What can hang from each mark
bekib: subo tupi
boli: bekib subo tupi
tupi: bekib boli kesibi subo telu
kesibi: bekib boli telu tupi
telu: bekib boli tupi
subo: tupi

Each row was made from one small tree. The marks that hang from a mark follow it in brackets, in alphabetical order. Every link used is in the known rows. Write each row's tree.
In the rows, 128 means zero.
Known rows
subo{tupi{kesibi}}: [106 127 148 121 102 151 112 106 126 161 131  89 123 128 111 138 131 133
 136 124 128 135 120 107 155 142 169 138  98 146 114  98 135 140]
telu{bekib tupi{subo}}: [156 141 129  94 137 186  86 149 127 142 115  72 138 132 106 119 104 136
 145 111 124 154 130 150 163 156 141 134  68 141  62  76  53  93]
boli{subo tupi}: [ 92 130 111 131 107 154  96  86 140 153 142  72 152 143 116 136 134 128
 123 122 143 134 139 115 153 141 189 126  88 135 120  97  79 115]
kesibi{bekib tupi}: [108 135 128 114 123 116 151  76 123 143 139  83 128 128 143 143 126 128
 143 132 141 145 140 152 134 148 161 141 114 132 121 103  69 143]
kesibi{bekib}: [118 135 150 105 131 102 142  98 125 153 134  89 125 127 143 141 142 139
 148 136 140 133 139 150 141 138 152 144 121 138 112 102  95 126]
tupi{bekib boli kesibi{telu} subo}: [170 132 188 104  93 107  76  92 105 146 100  59  98 158 137 152  94 125
 155  93 114  77 139 129 125 171 149 157 137 128  39  81 179  73]
kesibi{telu{bekib{tupi}}}: [122 135 125 119 105 104 151 139 133 145 119  72 127 144 150 148 101 138
 152 109 152 158 126 135 110 160 114 155 100 126  53  89  46 190]
subo{tupi{kesibi telu{boli}}}: [123 134 154 106  79 112 126 130 118 167 112  68  96 140  99 144 119 134
 125 113 126 145 129 105 178 148 163 144  67 136  85  80  98 140]
bekib{subo tupi}: [ 80 118 138 139 158 121 119 125 142 131 144 100 136 149 157 143 106 135
 129 132 145 140 151 110 139 152 154 144  94 111 124  66  78 141]
bekib{tupi{kesibi subo telu{boli}}}: [132 138 160 104 114 142  89 109 109 120  94  58  98 141 124 125  81 132
 133 118 123 123 137 136 163 153 146 140  44  92  58  66  59  90]
bekib{tupi{subo telu}}: [103 139 156 120 128 111  85 121 124 132 118  77 132 141 117 124  87 131
 137 118 154 121 141 144 155 164 173 153  71 107  68  60  59  86]
tupi{boli kesibi subo}: [148 132 169 109 115 142  73  84 106 140 111  79 110 134 108 134 108 135
 150 116 107  97 136 131 158 159 150 138  94 131 114  77 165  40]
subo{tupi{bekib kesibi}}: [128 118 152 125 111 128  88 124 127 176 133  81 114 147 129 144 127 125
 134 125 128 118 138 106 145 143 190 147 118 136  58  90 155 143]
tupi{bekib subo telu}: [139 135 175 103 124 101  68 131 125 153 122  72 121 156 110 142 101 128
 132 109 148  98 155 137 157 155 190 157 109 114  38  59 116  61]
bekib{subo tupi{kesibi{boli telu}}}: [131 129 169 124 101 141 146 103 119 101 116  78 100 146 183 156  89 136
 141  97 127 115 115 127  90 157 134 156 122 111 119  85  89 170]
boli{bekib subo tupi}: [ 93 136  72 129  95 167  80  92 142 149 150  63 146 144 133 136 141 128
 133 122 147 134 123 118 152 127 197 140  92 139 104  96  78 131]
tupi{subo}: [116 139 159 109 136 151  95 108 132 136 130  94 138 128 109 130 119 136
 142 121 135 119 133 136 155 139 152 137 103 128 132  80 111  54]
kesibi{tupi{bekib subo}}: [121 129 139 120 132 139  73  96 130 137 136  80 136 150 127 140 101 113
 136 118 137 117 158 135 140 153 181 142 112 110  83  70 106  81]
telu{bekib boli tupi}: [153 133 107  87 127 148 134 169 135 153 114  68 116 141 118 134 120 144
 140 119 118 184 141 139 164 148 106 128  58 140  61  75  37 151]
tupi{bekib boli}: [132 112 153 122 126  60  91 129 130 175 134  84 113 163 130 159 129 131
 144 120 130 107 169 128 144 164 157 152 127 134  58  63 170 101]
telu{bekib}: [133 134 127 105 122 137 132 144 134 155 128  87 127 136 116 151 131 144
 138 125 139 156 135 130 147 140 131 143  94 144 100  90  80 138]
tupi{boli kesibi{bekib{subo} telu}}: [149 132 187 106 104  89 147  69  99 143 108  67  91 150 167 163 111 137
 150 103 112 107 130 123 123 165 141 160 136 137 103 100 144 141]
tupi{bekib kesibi telu{boli}}: [168 130 163  91 101  99 103 136 115 157 103  58  77 159 131 157 113 135
 125 116 123 111 149 125 152 148 151 151  92 109  31  73 114 118]
kesibi{bekib{subo} boli telu}: [127 139 176 103 109 101 180  99 123 119 125  85 109 140 175 166 118 140
 143  92 136 123 120 142 104 151 140 158 152 135 131  98  91 160]
telu{bekib tupi{boli{subo}}}: [130 121 107 113 118 140  94 140 126 181 120  67 125 151 107 144 119 132
 137 112 126 157 150 127 161 175 143 132  63 151  61  74  76 128]
telu{tupi{boli kesibi subo}}: [168 132 160 103 119 165  56 104 104 136 105  67 114 133 108 116  99 133
 154 114  98 109 136 148 162 169 153 132  76 140  79  71 138  50]
tupi{boli kesibi}: [143 126 157 113 108 110 106  95 109 153 119  80 103 137 123 150 127 139
 146 123 114 106 139 126 146 155 141 143 104 140 115  85 167  97]
subo{tupi{boli telu}}: [ 93 124 160 129  89  44 109 133 125 190 135  82 118 151  87 150 122 131
 136 104 145 130 147 110 177 176 187 158  93 156  76  60 133 124]
boli{bekib{tupi{telu}}}: [103 137 103 122 109  91 105 142 130 144 136  71 118 146 147 136 111 138
 146 122 163 132 126 140 143 149 170 169  92 119  54  61  61 159]
boli{subo{tupi{bekib}}}: [ 74 111 129 136 115 118  86 123 147 199 149  86 137 158 118 152 134 114
 124 124 150 132 151  92 155 154 200 137 106 137  67  79 126 134]
tupi{boli telu}: [126 130 166 113 101  53 116 128 118 169 124  78 108 150 106 156 121 142
 140 108 140 113 151 130 162 174 157 160 101 141  84  64 134  92]

Which tree is each row?
[130 136 144  99 112 125 171 144 137 142 112  76 107 157 141 169 111 145
 134  97 128 168 129 101 142 149  90 146  94 129  94  82  56 172]
kesibi{telu{bekib{subo} boli}}
[113 122 178 127  96  90  94 115 111 172 121  79  99 158 111 158 108 131
 122 101 125 116 144  85 177 176 194 161  84 143  97  65 153 126]
bekib{subo{tupi{boli kesibi telu}}}
[113 120 129 129 110 177 109  94 120 125 121  76 108 134 155 146 110 128
 131 122 132 116 127 135 114 156 155 130  81 110 121  94  75 136]
bekib{tupi{kesibi{boli{subo}}}}
[100 120 144 128 129  84 138  68 117 146 138  86 119 152 149 161 114 123
 134 119 123 136 164 124 145 169 167 149 109 129 134  76 100 137]
kesibi{bekib{subo} tupi{boli}}
[149 109 174 119 138 105  79 113 116 154 124  80  95 169 150 164 114 127
 129 115 111  92 167 100 141 164 167 156 119 121  78  66 186 104]
tupi{bekib{subo} boli kesibi}
[120 132 176 121  80 145 146 112 123 129 124  83 103 140 146 163 110 133
 134  85 123 124 103 101 122 151 158 152 134 144 141  94 129 170]
bekib{subo{tupi{kesibi{boli telu}}}}
[183 143 134  88 130 223  76 129 111 130  98  63 122 126 114 113  99 136
 143 112 109 142 121 148 157 148 141 132  62 134  64  86  73  90]
telu{bekib tupi{kesibi subo}}
[143 138 136  99  82 132 129 151 117 175  99  59  91 145  92 151 116 136
 122 109 126 167 128 109 179 152 152 147  46 141  57  80  66 171]
subo{tupi{kesibi telu{bekib boli}}}
[120 148  99 117 111 172  62  98 135 122 141  67 151 137 124 118 120 130
 149 119 136 128 117 138 161 124 193 147  94 136 107  81  87  86]
boli{bekib tupi{subo}}
[109 123 159 120 104  64  95 152 136 189 138  79 123 160 112 151 120 124
 128 111 156 126 153 111 161 161 208 162 113 138  27  63 125 140]
subo{tupi{bekib telu}}
[ 97 124 115 133  97  88 126 117 127 169 114  62 119 162 140 161 100 128
 145 105 146 145 142 119 123 182 127 149  82 129  49  81  65 174]
kesibi{telu{bekib{tupi{boli{subo}}}}}
[ 81 126 101 117 105 145 130 141 146 189 127  76 125 148  94 155 133 127
 120 121 136 188 138  88 180 144 142 126  52 143 102  87  47 169]
telu{bekib boli{subo{tupi}}}
[159 141 171  99 110 193  96 100 112 107 111  83 109 120 122 137 113 137
 143 110 111  99 116 150 133 140 154 134 107 125 139  92 128  57]
tupi{kesibi{boli} subo}
[159 126 135 119 110 150  71 101 123 142 126  60 123 151 140 135 122 127
 131 119 121 108 148 129 132 138 198 140 111 122  53  94 133 124]
boli{tupi{bekib kesibi}}
[131 135 148  92 126 108 142 160 132 151 110  73 100 160 117 167 112 145
 113 106 134 164 150 100 176 151 129 152  62 120  85  61  43 142]
tupi{telu{bekib{subo} boli}}
[110 124 121 126 129  96 101 124 132 151 146  91 114 157 145 161 127 140
 144 119 128 124 139 104 159 147 157 162 114 138 128  59 145 116]
tupi{boli{bekib{subo}}}
[175 152 189  83  96 154 110  90  94 116  95  62  89 124 129 138 105 135
 139 102 123  94 117 174 136 151 178 153 104 125  94  97  91  81]
tupi{kesibi{bekib boli} subo telu}
[ 82 122 102 141 146 127 108 131 142 129 150  92 131 150 171 142 112 134
 141 131 148 140 133 113 140 139 156 159  97 111 112  62  72 163]
boli{bekib{subo tupi}}
[113 133 115 108 141 148 108 141 134 131 110  75 125 144 121 130  93 132
 139 125 125 166 146 136 159 150 113 133  40 105  70  67  22 120]
telu{bekib{tupi{subo}} boli}
[112 139 136 113  94 103 126 162 132 184 127  75 123 144  88 150 124 136
 126 109 156 164 132 114 171 160 178 158  78 153  58  78  68 168]
subo{tupi{telu{bekib}}}
[106 141  90 120  70 140 114 104 125 138 139  63 107 143 133 166 119 123
 124 100 154 128 118 137 133 152 187 156  93 123 114  82  47 143]
kesibi{boli{bekib subo} tupi{telu}}
[ 65 128  87 139  93 144  94 116 146 184 155  87 136 140 120 146 145 124
 137 124 152 148 114  96 167 137 190 143  94 152 117  89 100 151]
boli{bekib subo{tupi}}
[109 138 132 110  81 119 148  74 114 145 126  65 107 137 136 163 118 120
 120 107 150 129 136 155 128 166 193 146  97 123 117  99  32 143]
kesibi{bekib boli{subo} tupi{telu}}
[123 139 110 108  79 147 136 116 123 144 119  58 110 147 114 170 110 125
 111  92 149 150 135 135 133 170 174 144  70 127 101  85  21 155]
kesibi{boli{subo} tupi{telu{bekib}}}
[122 137 126 116 117 118  70 110 124 147 133  81 122 143 118 140 121 135
 160 116 128 113 128 136 165 148 157 154 106 141 104  64 144  56]
tupi{boli{bekib} subo}
[108 142 154 104 117 103 148  96 122 122 107  65 118 138 159 128  90 129
 159 118 132 143 132 157 130 155 118 143  92 108  60  87  28 133]
kesibi{bekib{tupi{subo}} telu{boli}}
[101 130 103 117  98 124 153 132 138 155 109  58 114 154 146 159 102 132
 138 111 142 172 131 115 127 160 100 140  62 114  53  89   4 194]
kesibi{telu{bekib{tupi} boli{subo}}}
[122 121 145 111 124  87 116 130 131 146 129  68 102 177 138 171  97 120
 107 107 135 136 175 102 157 161 168 156  85  97  71  50  71 139]
kesibi{tupi{bekib{subo} telu{boli}}}
[130 152 129  91 102 126  94 133 126 140 117  62 106 143 113 141 111 140
 142 112 136 131 122 134 179 138 149 158  77 119  76  60  71  79]
tupi{subo telu{boli{bekib}}}
[158 155 136  86  90 163  81 115 109 128 101  51  87 139 121 137 106 137
 141 111 120 117 111 133 173 131 148 155  69 117  78  72  87  79]
tupi{kesibi subo telu{boli{bekib}}}
[131 129 157 119  94  81  93  82 117 144 121  62 122 164 132 156  86 113
 149  91 127 102 155 135 124 180 163 155 134 121  50  68 138  95]
kesibi{telu tupi{bekib boli subo}}
[141 139 154 109 108 117  46 114 127 142 123  52 137 162 109 128 100 123
 126 103 144 102 156 138 159 156 225 155  94 117  21  64  98  71]
boli{tupi{bekib subo telu}}
[ 74 125  76 139 121 141  93 112 141 153 148  81 132 144 153 140 123 127
 144 138 155 138 125 120 140 140 160 146  82 114  91  78  62 154]
boli{bekib{tupi} subo}
[109 130 107 124  74 104 142  89 122 166 119  58 119 157 124 171 107 122
 137  94 137 149 138 115 126 182 137 145  92 139  92  95  70 161]
kesibi{telu{bekib} tupi{boli{subo}}}
[107 111 128 121  98 151  87 116 132 187 124  69 103 158 122 153 126 115
 120 127 120 135 146  87 164 143 174 129  79 120  64  86 119 147]
telu{boli{subo{tupi{bekib kesibi}}}}
[137 146 123 104  74 119 152 127 132 123 135  77 108 135 159 161 129 145
 162  94 141 121  93 148 106 134 130 164 153 145 112  92 107 156]
kesibi{boli{bekib} telu}
[ 99 136 104 126 135 153  72 117 134 126 138  83 136 137 145 120 104 129
 156 130 145 130 122 144 146 137 159 152  87 115  85  65  70 102]
boli{bekib{tupi{subo}}}
[156 129 152 104 108 102 114 146 132 155 127  65 123 153 153 141 107 132
 155 100 136 123 139 147 116 156 146 151 140 138  12  81 107 142]
kesibi{telu{tupi{bekib}}}
[ 98 137  64 118  91 159  95 103 145 147 141  57 132 150 130 142 140 129
 130 125 134 153 127 112 165 124 162 134  71 129 104  88  55 140]
telu{boli{bekib subo tupi}}
[150 134 128 106 110 182 111 119 120 109 131  84  95 137 165 158 125 142
 138 108 117 112 107 122 127 128 154 156 120 129 154  85 126 140]
tupi{kesibi{boli{bekib{subo}}}}
[ 92 122 150 121 138  85 131 142 136 136 122  81 109 160 141 151  95 136
 117 120 144 149 159 110 163 159 139 153  60  97  84  48  41 145]
bekib{subo tupi{telu{boli}}}
[153 146 170  95 127 171 100  68 104 131 108  77 113 118 134 125 116 132
 150 128 117 108 123 153 141 141 159 139 107 127 110 108 112  73]
tupi{kesibi{bekib} subo}
